Each row was made from one small tree. The marks that hang from a mark follow it in brackets, in alphabetical order. Every link used is in the known rows. Write each row's tree.
In the rows, 128 means zero.
Known rows
zabi(duzo(bamem gozar) varog): [122 125 106  93 105 129 130  88 109 126 141 140 167 103  99 125 153 148
  98 149 145  95 112 211 175]
suso(tegag(zabi(varog))): [ 83 118 131 133 136 128 139 107  87 122 123 148 108 117 170 153 112 173
 164 173 157 109 101 115 166]
tegag(gozar suso zabi(duzo(vodek))): [131 126 227  78 172  96 169 113 153  99  73 122 126 137  98 118 191 168
 109 135 118  99  65 147  89]
zabi(duzo varog): [ 90 102 125 124 111 134 128 100  86  98 136 141 140 120 122 129 158 140
 114 166 132 111 136 148 112]
suso(tegag(zabi)): [102 129 136 120 131 127 143 126 135 133 127 137 110 118 168 146 121 163
 162 139 152 131  96 102 159]
lozol(duzo(gozar tabis vodek)): [140 141 185  64 127 136 112 118 140 160  84 101 177  86  75 111 118 167
 115  84  78  74  69 183 132]
duzo(gozar lozol tabis vodek): [185 162 170  70 113 127 128 124 139 186  86 100 173 101  71 119 132 151
 108  89  82  75  64 124 180]
lozol(duzo(bamem tabis vodek)): [ 97 133 175  76 135 129 109 121 132 172  82 121 186  97  95 137 113 178
 113  72 111 100  68 198 100]
lozol(duzo(tabis)): [ 76 118 145 102 131 146 118 128 124 136  96 109 154  94 101 130 112 163
 130 111 104 108  98 137 119]
lozol(duzo(bamem vodek)): [107 134 166  90 144 122 115 112 157 156 113 146 181 125 118 124 114 166
 116  86 133 110  93 197  94]
bamem(varog): [139 124 131 123 124 110 123 116 107 130  92 140 127 126 125  97 131 114
 101 155 121 131 132 131 127]
lozol(duzo(vodek)): [113 127 178 100 142 127 116 117 149 136 107 138 162 128 118 118 119 155
 123  99 107 106 104 160  80]
duzo(bamem gozar lozol tabis): [156 163 111  75 113 133 135 122 149 191 104 107 177  94  72 126 124 156
 110  99 122  91  69 140 227]
bamem(duzo): [146 132 144 132 148 135 133 118 128 127 153 136  79 171 117 115 135 156
  99 128 127 135 126 126 119]
zabi(duzo(bamem tabis) varog): [ 72 110 121 100 102 136 122 105  67 136 111 127 166  92 100 154 154 162
 106 141 134 105 100 187 133]
zabi(duzo(lozol) varog): [ 98 116 116 115 106 137 139  95 108 111 130 148 157 127 111 125 157 147
 115 168 133  98 127  99 144]
gozar(duzo): [ 96 113 139 107 130 112 126 125 137 134 145 131 105 107 130 120 121 161
 133 112 139 110 107 129 138]
bamem(duzo(lozol) varog(zabi)): [166 148 128 128 137 136 132 127 106 142 121 153  94 170  93  47 126 153
  80 161 152 131 134 123 176]
tegag(gozar(duzo) suso): [ 97 117 185 106 186  93 170 115 146 126  98 128  96 102  93 114 152 183
 124 128 137  70  96 128 119]
duzo(bamem): [122 139 113 118 130 123 126 125 136 149 133 136 146 126 127 134 125 137
 119 112 150 132 116 166 143]
varog(zabi(duzo(bamem tabis vodek))): [114 132 163  83 103 142 113 153  91 160 108 113 178  97  89 112 152 158
 102  82 141 120  94 241 117]
duzo(gozar lozol tabis): [162 156 125  86 111 137 135 128 143 168 103  98 161  94  71 120 128 146
 118 113 100  87  81  99 213]
suso(tegag(gozar)): [106 126 156 125 174 123 155 112 119 148 128 146 113 102 135 136 128 154
 146 134 143  75 129 119 137]
duzo(gozar tabis vodek): [178 148 179  79 115 126 118 131 117 171  89  92 155  96  81 124 133 143
 110  89  78  87  75 176 145]
duzo(gozar): [167 144 124 106 122 127 130 121 144 137 133 115 137 113 104 111 128 127
 120 123 116 109 115 152 171]
lozol(duzo(bamem gozar vodek)): [145 151 160  66 140 124 116 106 173 163 114 136 190 109  95 109 113 165
 107  81 122  92  77 222 139]
varog(zabi(duzo(bamem))): [100 127 111 109 109 146 126 145 118 127 151 136 157 115 112  98 150 142
 112 119 180 144 132 216 145]
suso(tegag(zabi(duzo varog))): [ 65 104 133 115 114 133 143  97  92 103 132 152 122 111 165 151 149 175
 147 178 155 113 107 122 143]
zabi(duzo(bamem lozol)): [111 132 109  94 106 131 142 113 164 147 137 149 175 129 110 127 163 144
 105 120 152 123 108 122 152]

Write each row's tree
[134 149 171  54 131 133 112 115 145 182  88 111 197  82  75 123 114 176
 105  70 101  81  56 219 147] -> lozol(duzo(bamem gozar tabis vodek))
[104 131 125 100  93 161 130 153 107 140 116 107 160 101  82  97 153 151
 120 123 136 114 111 128 171] -> varog(zabi(duzo(lozol tabis)))
[102 126 187  86 135 135 110 124 123 151  82 110 170 100  98 131 118 167
 122  85  87  96  81 159  86] -> lozol(duzo(tabis vodek))
[192 154 144  85 126 126 136 104 121 169  89 120 110 135  59  75 138 160
  62 143  92  96  86 103 203] -> bamem(duzo(gozar lozol tabis) varog)
[180 134 188 112 147 106 121 103 105 145  99 152  93 175 113  84 143 146
  61 135 104 127 118 154  85] -> bamem(duzo(vodek) varog)
[ 97 117 132 108  99 157 118 156  84 123 117 100 144  92  92 105 151 144
 121 121 135 128 123 176 137] -> varog(zabi(duzo(tabis)))
[184 148 142 100 128 140 119 132  72 150 104 106  90 122  60  47 124 157
  68 142 121 115 110 193 197] -> bamem(duzo(gozar tabis) varog(zabi))
[ 99 109 178  96 106 130 114 110  59 131  95 119 160 104  98 147 163 157
 102 131  93  89  97 172  87] -> zabi(duzo(tabis vodek) varog)
[179 152 175 107 147 128 136 115 150 159 134 146 107 184 101 109 139 168
  89 107 111 113  98 101 117] -> bamem(duzo(lozol vodek))
[144 129 133  72 108 125 136 115 165 103 139 110 134 116 115 107 156 142
 119 137 127 132  79 141 188] -> tegag(zabi(duzo(gozar)))
[ 77 109 185  99 191  86 168  99 112  94  98 127  76 107 107 117 139 212
 141 171 155  71  57 128 162] -> tegag(gozar(duzo) suso zabi(varog))
[106 126 148 133 144 117 158 111 105  91  78 127 112 137 124 138 144 171
 138 182 141 120  91 130 139] -> tegag(suso zabi(varog))
[118 125 235  72 194  74 165 117 157 123  80 119  91 117 104 109 149 202
 127 112 130  82  36 137 122] -> tegag(gozar(duzo(vodek)) suso zabi)
[ 74 110 166 102 175 104 153 110 129 155 145 150  92  79 135 129 121 189
 150 120 155  59 105 117 144] -> suso(tegag(gozar(duzo)))
[ 62 108 178  91 164 112 146 121 103 170 119 123  97  52 118 142 121 200
 150 107 132  49  83 117 152] -> suso(tegag(gozar(duzo(tabis))))
[194 154 158  77 122  92 118 102 131 176  83 143 173 118  98  89 133 128
  75 115 116 103  90 214 153] -> duzo(bamem(varog) gozar vodek)
[115 132 185  71 119 110 122 129 134 183  99 115 143  96  94 129 127 186
 120  79 102  78  54 100 141] -> gozar(duzo(lozol tabis vodek))
[106 129 179  71 129 111 105 109 110 175  46 133 189  96  96 104 117 164
  86 102 104 104  73 198  99] -> lozol(duzo(bamem(varog) tabis vodek))
[ 90 103 130 107 114 125 130 102 101  81 134 131 124 131 134 131 149 154
 129 177 143 131  95 132 151] -> tegag(zabi(duzo varog))
[160 145 124  79 111 111 119 113 106 174  70 113 162  82  80 101 126 133
  84 126 113 104  84 191 194] -> duzo(bamem(varog) gozar tabis)
[118 134 143  80 125 146 119 121 141 144 101  99 162  76  80 113 113 164
 124 106  93  89  86 159 167] -> lozol(duzo(gozar tabis))
[227 163 176  83 136 109 136  93 145 168  99 149 119 170  76  63 141 151
  54 132  94  97  93 126 164] -> bamem(duzo(gozar lozol vodek) varog)
[104 119 159 107 123 120 164 122 159  87  90 123 124 136 121 127 189 160
 120 153 133 145  96 121 107] -> tegag(suso zabi(duzo))
[112 115 120 100 105 109 128 100 120 133 101 156 162 120 121 101 164 123
  78 148 141 138 125 175 119] -> zabi(duzo(bamem(varog)))
[112 129 169  82 135  95 118 120 143 172 133 146 138 111 124 129 124 175
 115  74 145 104  74 189 120] -> gozar(duzo(bamem vodek))
[116 132 114 112 102 152 138 144 134 123 144 136 153 126 102  84 152 138
 120 133 158 124 134 128 161] -> varog(zabi(duzo(lozol)))
[193 160 128 100 140 137 146 105 166 153 153 133 102 162  83  92 135 163
  92 126 121 106 103  99 198] -> bamem(duzo(gozar lozol))
[141 131 197  60 157 103 150 112 168 123 114 128 141 140 102 104 162 160
 114 125 124  97  52  93 152] -> tegag(gozar zabi(duzo(lozol vodek)))
[159 137 195 101 140 131 119 126  98 159 107 112  97 153  94 131 138 175
  88  93  89 115  89 151  92] -> bamem(duzo(tabis vodek))
[196 165 158  84 122 120 133 116 167 170 112 128 170 129  90 104 131 138
 109 101 103  85  86 126 171] -> duzo(gozar lozol vodek)
